Every row comes from one small tree of marks. The marks that hang from a mark follow it in brackets, in alphabetical order. Every link used is in the known rows. Which tree was each row made from?
(in the rows, 128 means zero)
Known rows:
C[U[F R] X[M T]]: [ 99 151 135 126 111 120 131 113  76 129 126 191 145 208 155 115 144 158
 143  42 152 164  59 191 127 133 130 112 135 118 118 138 162  97 110  69
 114 106 111 103 100 138  70  73 125  88 180  99 124 113 128 151 152  64
  82 119 151 105 101 140  94 134 122 189]
M[W]: [156 101 140 120 119 140 141 125 146 169 151 127 133 141 113 106 117 140
 106 143 136 108 114 127 136 112 132 100 143 143 141 108  90 114 152 156
 156 134 137 131 158 150 139 134 134 162  84 136 108 131 105 124 127 158
 141 120 120 141 131 149 136 138 125 112]
U[F[E] R]: [119 145 107  98 146 176 122  86 129  98 131 116 130 162 123 119 135 129
 133 112 144 111 108 134  97 125 131 137 111  97 154 114 143  96 112  79
 102 147 148 120 149 142  89 129 108 107 179 127  95 121 131 144  86 134
 124 129 157  77 130  92 152  86 134 124]
U[F]: [132 138 109 110 157 155 137 121 136 145 149 126 132 154 109 131 129 149
 129 122 136 124 109 136 111 116 135 122 129 116 151 106 112 105 126 107
 118 140 136 125 151 131 101 130 133 133 141 134  91 128 122 122 107 141
 132 135 132  87 130 111 126 134  89 110]
V[X[M]]: [128 142 127 124 133 119 130 125 118 147 147 116 113 135 129 122 121 145
 124 144 134 122 143 162 115 131 146 126 143 122 131 104 116 131 121 136
 152 117 134 134  68 153 172 138 125 139 113 134 128 120 150 137  96 131
 131 168 136 168 126 150 139 153  95 134]
T[E[R]]: [139 126 120 121 122 122 136 145 143 126 108  87 130 101 104 132 121 129
 116 149 116 120 142 108 126 112  86 151 124 118 136 121 140 132 126 142
 107 155 140 109 127 117 122 158 142 134 130 134  97 135 128 119 119 156
 132 112 134 162 124 118 134 137  94  77]
A[E]: [145 126 117 112 141 175 159  89 152 166 152 122 122 119 153 125 128 166
 129 150 131 126 127 123 114 107 163 137 124 118 149 115 114 121 114 130
 129 147 137 127 179 127 127 162 136 161 106 134  87 128 140 128 127 155
 123 126 133 141 136 130 141 135 134 120]
P[B F]: [137 134  91 137 189 151 149 119 130 173 143 131 127 158 116 132 114  65
 131 181 132 105 175 173 140 110 157 100 148 130 149  95 143 145 138 138
 125 109 146 171 162 157  84 109 136 111 163 135 113 144 139 103 110 150
 141 138 125  85 132 109 134 109 116 182]
F[E]: [138 123 121 114 136 156 131  83 121 153 132 121 130 122 123 123 127 117
 131 167 130  97 136 123 106 111 132 144 111 104 147 103 135 154 121 150
 123 140 146 135 153 144 133 137 134 120 118 136 120 125 143 132 104 160
 130 117 138 121 136 128 167 121 137 106]
Z[B]: [138 139 122 114 158 136 138 100 139 180 135 114 137 134 135 115 130 123
 121 147 136  97 103 127  88 120 146 129 129 157 151 111 110 130 114 140
 117 123 151 128 150 146 118 181 146 139 119 133  85 132 108 107 114 146
 142 119 120 110 110 142 156 153 118  90]
P[B[Q] F]: [125 124  94 124 202 158 143 132 118 169 157 131 120 147 118 129 108  69
 127 169 113 110 195 167 120  94 172  77 147 139 155  88 137 131 160 130
 132 112 147 163 150 131 116 120 145 113 161 141  96 158 139  93 103 199
 143 145 139  82 134 121 130 115 121 184]
M[W[A]]: [151 117 120 143 125 146 125 168 176 165 145 120 123 122 120 130 120 145
 112 167 119 115 113 108 126 126 132  91 135 141 133 100 112 129 162 144
 147 134 130 155 171 141 143 131 109 164 100 137 124 134 101 125 132 157
 168 121 118 132 128 134 132 122 128 114]
H[W[A[E]]]: [144 126 101 139 143 182 146 119 173 155 150 105 108 100 146 141 128 159
 123 177 116 131 134  80 117 123 155 132 124  65 132 129 147 108 156 109
 125 132 144 153 180 119 120 160 110 176 112 133 106 126 160 122 139 144
 162 128 128 141 131 115 149 147 136 116]
F[E[A]]: [128 103 113 123 128 152 117  82 142 104 129 105 140  98 142 135 124 134
 137 170 124 107 156 100 117 112 118 142 110 116 147 113 146 148 124 161
 109 139 143 136 186  91 123 133 125 112 102 148 113 125 161 131 111 157
 120 120 127 137 143 109 168 120 147  93]
W[A]: [131 136  92 140 132 152 132 160 163 153 148 115 123 119 138 152 127 141
 133 171 111 131 119 116 102 120 136 107 117 120 137  93 146 149 132 128
 123 133 130 159 165 124 133 138 109 138 128 135 112 132 115 120 129 152
 159 127 120 117 131 114 134 130 114 106]
X[M[W] T[E[F R]]]: [130  92 160 131  51  79 114 184 116 102 115  98 116 102 102 124 136  89
 122  97 116 139 159 140 170 160  84 158 134 160 116 159  84 102 142 151
 139 150 112  94 119 125 139 109 139 152 121 136 137 120 143 128 139 130
 142 102  98 209 125 154 124 116 124 130]
P[B[Q]]: [117 114 107 120 184 138 131 130 119 165 149 128 113 134 129 126 114 134
 120 157 121 112 156 140 107 112 154  87 140 146 153  99 116 137 154 141
 141 123 148 159 149 129 141 129 142 125 128 143  99 157 132  96 113 195
 132 133 133 111 130 128 126 132 119 164]
H[W[A]]: [141 117  99 147 134 148 128 155 152 147 147 109 116 118 127 146 125 137
 118 180 117 132 129  93 124 125 127 111 125  74 129 121 162 125 163 122
 123 125 148 155 158 132 122 130 111 143 122 133 121 131 144 117 130 146
 165 124 121 131 124 119 145 165 109 104]
V[P]: [156 128 123 119 165 126 139 106 137 143 143 105 130 129 132 127 120 147
 105 151 133  94 112 132 110 122 147 107 126 123 145 129 114 140 135 147
 114 148 139 131 116 134 123 144 127 121 102 132 100 131 126 121 110 149
 134 128 146 134 137 130 141 152 102  90]
U[F[E]]: [130 143 113 105 158 168 125  83 128 135 134 117 130 145 105 121 132 129
 134 143 135 101 120 121 102 120 131 151 109 101 150 107 119 118 124 118
 111 141 144 128 152 140 106 131 124 119 145 139 106 119 142 140  99 151
 136 133 141  77 136 106 156 108 118 110]
N[E[R]]: [145 121 121 129 118 148 127  96 131 119 104 128 133 134  98 113 137 130
 132 138 133 120 150 111  99 113 124 158 131 127 136 108 135 140 142 122
 124 123 135 110 190 132 112 128 134 134  73 130  92 133 154 130 120 139
 118 118 120 181 136 140 132 101  43  75]
H[W[A[E[F]]]]: [146 101  98 147 150 175 129 122 189 118 150 101  89  82 169 157 133 138
 131 175 110 140 141  73 117 129 147 143 125  87 138 135 126  89 156  99
 113 138 129 134 188 110 117 147 101 167 105 140 103 132 176 123 140 147
 173 137 123 152 136 106 141 134 160  98]
X[C[U] M[W[A]] T[E]]: [102 148 158 135  60  64 122 221 110 160 133 144 140 106 118 132 126 115
 118 115 106 144 109 122 181 147  92 115 124 136  85 156 112 161 121 153
 163 125 117 152  75 134 178 127 134 153 161 103 201 107  49 141 155 103
 139 107  93  95 117 148 106 147 148 167]
N[E]: [149 130 118 120 130 146 140  94 119 160 145 135 137 149 119 118 132 124
 127 144 138 108 142 129 113 105 139 137 133 113 145 101 122 140 136 135
 135 120 143 130 181 134 120 135 137 147  80 120 103 128 129 136 110 147
 122 124 123 148 137 142 138 125  58  99]
H[W[A[E[R]]]]: [141 118  97 145 128 186 131 124 181 110 107  97 102  84 118 137 134 161
 131 171 110 145 140  64 112 131 141 155 127  86 124 136 160 103 160 103
 108 133 138 132 184 113 114 155 106 169 103 143 104 135 184 119 154 136
 164 121 123 166 132 111 141 127 127  90]
V[P[B] X[C[U] M[W]]]: [144 151 170 139 197  78 110 122 133 132 123 145 112 141 114  90 100 136
  98 135 145  89 115 147 158 175 158  90 167 159 100 144  68 139 152 154
 168  92 124 169   4 172 194 130 116 129  85 121 190 132  94 130 121  95
 126 167 151 101 132 150 115 140 139 172]
V[X[C M[W[A]] T]]: [105 155 145 150  69  97 105 203 119 124 147 137 111 120  96 131 137 121
 133 102 126 142 151 149 141 159 150 104 115 156 102 132  89 133 127 145
 191 110 118 156  76 162 197 128 103 160 134 125 192 122  75 129 118  99
 153 171  92 166 128 147 113 130 150 165]
X[C M T]: [ 81 146 121 118  52  89 130 162  58 142 152 150 139 150 111 125 154 118
 144  85 140 153 168 178 133 136 150 131 104 142 122 156 117 154  87 142
 169 120 128 132 107 147 155 109 146 114 172 117 174 107 102 120 115 106
 110 110  68 145 125 150 115 135 135 182]
T[E]: [144 131 124 115 132 112 152 147 131 168 147  93 142 110 130 137 113 124
 113 154 123 107 138 124 135 106  98 131 128 102 141 116 127 134 119 148
 123 152 145 131 123 126 126 160 147 147 140 126 102 126 103 126 105 165
 123 117 139 134 125 128 142 157 100 100]

Which tree is each row?
[ 90 133 131 122  46  59 118 187  77 102 155 112 153  95 128 147 135 116
 138  89 125 148 205 151 170 132 101 146 100 135 113 178 134 148  79 159
 151 124 127 134 104  85 144 131 152 121 171 122 166 107  97 121 113 114
 109 113  78 157 124 130 122 153 132 163] => X[C M T[E[A]]]
[138  71 106 138 126 138 111 121 171  42 108 103 121  81 151 161 135 133
 141 135 113 149 157  84 108 131 104 146 124 158 141 124 138 117 127 133
  94 145 114  99 203  66 103 118 124 109  75 165  89 149 182 101 137 141
 133 128 116 190 136 102 129 109 139  58] => E[A F R]
[ 98 131 159 115  48  92 125 154  72 131 129 186 145 175 125  99 143 134
 129  54 147 153  89 157 164 143 133 100 129 153 105 159 124 131 113 118
 175 107 122 120  98 148 153 100 127 128 140 105 180 111  77 134 133  74
 101 109  97 104 118 172  93 120 175 183] => X[C[U[R]] M[W] T]
[102 140 160 111 114 137  91 113 114  87  89 157 137 134  80  91 134 131
 134 109 135 127 104 106 137 148 108 163 134 150 104 159 105 120 136 118
 153 124 119 106  75 147 160 110 122 113 124 120 183 113 124 154 135 106
 124 108 112  74 129 145 126  87 148 130] => X[C[U[F[E[R]]]] M[W]]
[119 125 155 146  84  80 131 139  85 143  88 151 150 131 131 125 132 134
 130  96 126 152 104 155 149 126  80 154 133 123  98 159 166 151 120 136
 112 126 109  95  82 129 113 109 155 104 141 106 144 123 143 147 185  98
  93  92 136 176 103 160 117 159 101 138] => C[U X[M T[E[R]]]]
[122 114 133 135  74  78 120 177 105  70 107 107 117  78 111 153 146  85
 140  93 117 149 182 109 130 140  85 167  89 150 125 161 109 128  95 136
 118 159 117  89 128 112 126 144 149 109 161 135 138 134 104  98 126 128
 133 124  93 167 134 105 109 120 155  90] => X[C T[E[F R]]]
[130 113  90 141 146 181 123 137 205  83 111  97  92  70 159 163 147 139
 148 161 101 158 137  72  88 143 144 155 119 146 136 117 137 110 127 104
  96 153 108 112 206  94 126 146 101 152 105 160  92 140 177 118 152 144
 174 131 123 173 142  90 123  82 155  84] => W[A[E[F R]]]
[142 103 142 143 169 165 108  56 152  57  72 146 150 124 146 129 127 167
 146 124 129 132  80  84 101 122  84 162 124 122 125 126 178 118 134 110
  72 122 114  97 161  85  72 105 125  72  89 132 112 140 178 147 173 116
  94 125 171 103 119  93 139 112 138  75] => C[U[F[E[A R]]] X]
[117 124 155 143 102  98 142 102  71 181 127 193 149 176 156 120 137 147
 140  94 143 154  82 179 131 121 128 114 133 125 114 133 152 160 117 135
 131 101 110 115 106 142 116  83 148 105 118 106 149 118 130 143 176  98
  86 108 128 143 111 174 113 161 122 167] => C[U X[M T]]
[ 89 145 132 106 111 106 132 135  89 124 134 168 144 161 155 120 133 146
 135  93 142 151  95 142 126 129 135 108 135 128 117 145 162 142  92 104
 147 113 129 125  61 139 156 116 129 103 159 111 161 111  92 134 114  87
 100 111 111  89 112 147 108 129 151 160] => X[C[U[R]] M]
[172 141 121 150 179  92 130 128 141  90 136  66 121  99 116 143  94  62
 112 143 124  84 202 156 169 128 135 111 136 121 131 116 132 139 132 162
  96 113 135 170 115 106  83 144 119 118 159 140 115 151 136 108  87 129
 134 184 173 124 144  82 142 155 114 149] => V[P[B F] X[T[E[A]]]]
[135  94 116 129 112 154 107  82 147  64  92  96 137  85 114 132 130 133
 144 159 116 122 159  86 101 123 106 163 113 125 137 129 165 147 125 151
  97 143 137 114 193  89 114 130 121 104  94 156 112 131 183 127 127 150
 122 118 128 162 137 102 165  95 144  74] => F[E[A R]]
[179 147 123 134 205 149 139  97 146 133 138  99 117 131 120 131  99  85
 103 171 134  84 148 147 120 106 170 104 139 108 144  97 135 128 142 138
 112 123 138 139  76 147 124 153 114 122 117 135 103 142 134 125  88 145
 139 191 176 124 148 113 145 153 109  95] => V[P[F] X]
[130 115 183 136  78  78 141 141  92 167 125 164 154 170 157 100 119 136
 112  66 146 132  80 178 180 133  86 105 153 129 105 157 135 111 139 130
 138 117 120 108  71 142 107  97 136 136 145  92 147 116  93 154 163  88
  95  90 154 152  98 179 115 150 147 181] => C[U[R] X[M[W] T[E]]]
[125 154 128 108 164 132 135 128 118 130 132 163 141 157 119 132 129 158
 128 103 135 137  82 110 117 115 128 123 115 127 128 119 118 129 107 104
 134 126 124 123 113 130 127 136 139 114 142 115 136 127  85 125 120 115
 105 144 124  30 129 107  94 143 125 108] => X[C[U[F]]]
[129 135  94 133 129 188 132 131 194 115 114  99 109  88 136 145 136 166
 143 163 105 149 125  83  87 127 147 148 118 126 130 113 150 128 129 110
 104 144 126 132 196 110 129 156 107 161 112 145  93 135 155 125 153 143
 162 122 129 159 134 102 131  95 127 105] => W[A[E[R]]]
[ 89 153 147 114  67  54 141 173  61 159 138 146 148 126 122 129 137 113
 133  95 128 146 124 147 163 124 101 143 113 122 103 160 127 174  87 153
 151 121 125 122  60 133 162 134 165 125 177 101 183 103  75 134 130 106
  99 110  95  90 117 144 109 162 129 160] => X[C[U] M T[E]]
[113 138 128 119  82 110 140 130  76 124 119 174 143 161 144 126 150 137
 144  66 143 154  73 129 119 122 136 107 101 129 120 127 157 146  90 107
 133 115 129 110 139 133 115 127 133 101 157 110 148 124  76 115 114  92
  90 122 117  74 123 124  96 132 174 134] => X[C[U[R]] T]
[135 112 149 131  91  75 123 163 103  86  86 133 123  89 125 155 141  98
 141  85 114 156 118  84 138 132  76 163  99 150 110 151 127 149 100 131
 105 144 109  79 121 109 129 149 154 103 138 124 148 138  98 106 139 119
 110 126 107 114 131 108  92 128 162  75] => X[C[U] T[E[F R]]]
[124 127 164 121 150 137 130 118 128 137 123 186 147 207 154  95 119 169
 112  73 161 140  47 168 149 134 119  92 168 139 120 133 131  66 148  79
 140 110 115 109  73 145 100  82 115 125 121 102 123 123 113 163 158  84
  99 119 161 107  99 161 108 124 128 171] => C[U[F R] X[M[W]]]
[ 98 168 143 117 141 154 126 165 164 140 145 155 121 126 132 121 132 173
 128 116 120 152  92 110 146 143 154 129 140 140 103 141  91  99 126  98
 165 120 112 146 102 124 170 133 110 177 135 118 165 110  89 157 148  96
 144 133 107  58 125 128  98 102 148 173] => X[C[U[F]] M[W[A[E]]]]
[118 122 141 154  78 144 137 139 142 175 151 157 123 138 156 117 140 156
 136 114 128 151 135 166 149 137 155 113 133 143 114 146 108 106 142 130
 155 120 107 146 154 141 136 107 114 172 116 117 146 113 124 150 190 105
 145 106 117 207 119 166 128 116 153 203] => C[X[M[W[A[E]]] T]]
[125 117 111 115 136 173 101  93 159  36  97  97 140 106 103 132 138 141
 145 140 121 123 143  84 101 125 106 168 114 120 139 124 146 111 124 116
  90 145 132 111 193  79  87 123 118 103 115 152  96 131 185 131 120 145
 126 129 133 120 139  83 152  88 119  76] => U[F[E[A R]]]
[129 121 144 138 149 116 146 103 100 180 135 180 147 168 169 121 123 164
 124 134 141 138  84 167 125 117 124 109 151 121 122 131 159 149 127 134
 133 107 116 123  85 139 129 100 148 108 106 110 136 121 138 148 170 108
  90 108 140 132 108 172 123 165 116 151] => C[U X[M]]
[135 161 125 129 248 142 101  95 115  98 131 109 103 109 107 119  98  50
 117 181 121  62 221 142 106 120 186 101 117 133 147 116 124 149 147 143
 126 110 146 169  49 143 174 155 113  86 164 142 151 156 116 107  68 184
 142 198 174  76 162 102 151 116 173 159] => V[P[B[Q] F[E]] X[C]]
[134 148 123 100 165 172 128  72 126 116 110 141 134 164 137 118 132 141
 139 116 144 114  45 104 101 117 120 137 126  93 139 104 159 118 121  83
  91 130 143 114 136 134  92 130 115 100 156 125 105 123 133 149 100 122
 110 128 174  28 127 102 136 102 146 110] => C[U[F[E] R]]
[138 102 175 142 136 115 139 110 120 192 127 185 144 166 157  99 112 162
 108 128 142 125  77 162 156 121 120  93 160 148 115 135 114 127 159 147
 155 105 113 121  85 153 147  94 142 133  65 113 150 128 114 148 188 111
 101 107 142 153 104 192 124 154 128 153] => C[U X[M[W]]]
[147  76 115 141 118 141 113  97 154  40 108 109 125  89 135 144 137 115
 146 131 116 135 182  80 103 129 109 166 134 150 139 123 139 118 137 122
 104 128 115  96 226  70 100 116 125 117  52 146  83 146 188 119 130 135
 127 135 114 206 142 112 127  90  86  49] => N[E[A F R]]
[ 81 171 144 113  79  79 119 176  73  91  94 138 148 130  86 131 145 120
 137  59 127 163 116 128 150 138  84 173 112 130  96 168 125 135  92 111
 132 133 114 100  67 121 128 124 154 104 194 110 163 109 105 137 143  88
 102 110 100  78 116 120  93 133  98 137] => X[C[U[F]] M T[E[R]]]
[138 142 141 145 163  51 107 144 120 101 140  73  85 103 124 137 117  76
 116 121 129 102 176 168 158 178 131 135 139 133 120 148  68 127 124 150
 111 128 120 152  42 140 138 128 123 124 154 136 145 133 152 123  93 117
 144 168 154 173 137 117 134 153 107 168] => V[P[B] X[M T[E[F]]]]
[126 123 140 119  98  76 133 156  98  93 124 137 130 117 166 153 141  99
 133  66 130 148  98 112 143 131  91 134  97 128 123 151 140 128  85 106
 108 139 117  93 111 112 119 145 143 104 181 113 143 126  69 118 107 104
 101 124 128  87 124 105  95 133 189 110] => X[C[U[R]] T[E[F]]]
[157 147 138 144 208 122 121 110 142 145 141 108 107 151  95  94  92  66
  93 171 144  70 175 190 171 152 174  83 184 151 127 116  82 121 171 156
 158 103 131 182  43 180 141 111 107 137 119 135 145 140 143 128  97 123
 158 176 155 132 136 145 148 124 103 200] => V[P[B F] X[M[W]]]
[112 105 131 148  57 146 112 162 166  95 116 114  94  86 125 133 154 126
 147 115 104 169 143 119 133 161 144 155 130 167 111 149  86 105 145 121
 139 146  98 111 189 114 141 108 106 170 108 146 133 120 170 130 166 116
 178 114  87 207 134 141 119  73 160 152] => X[M[W[A[E[F R]]]] T]
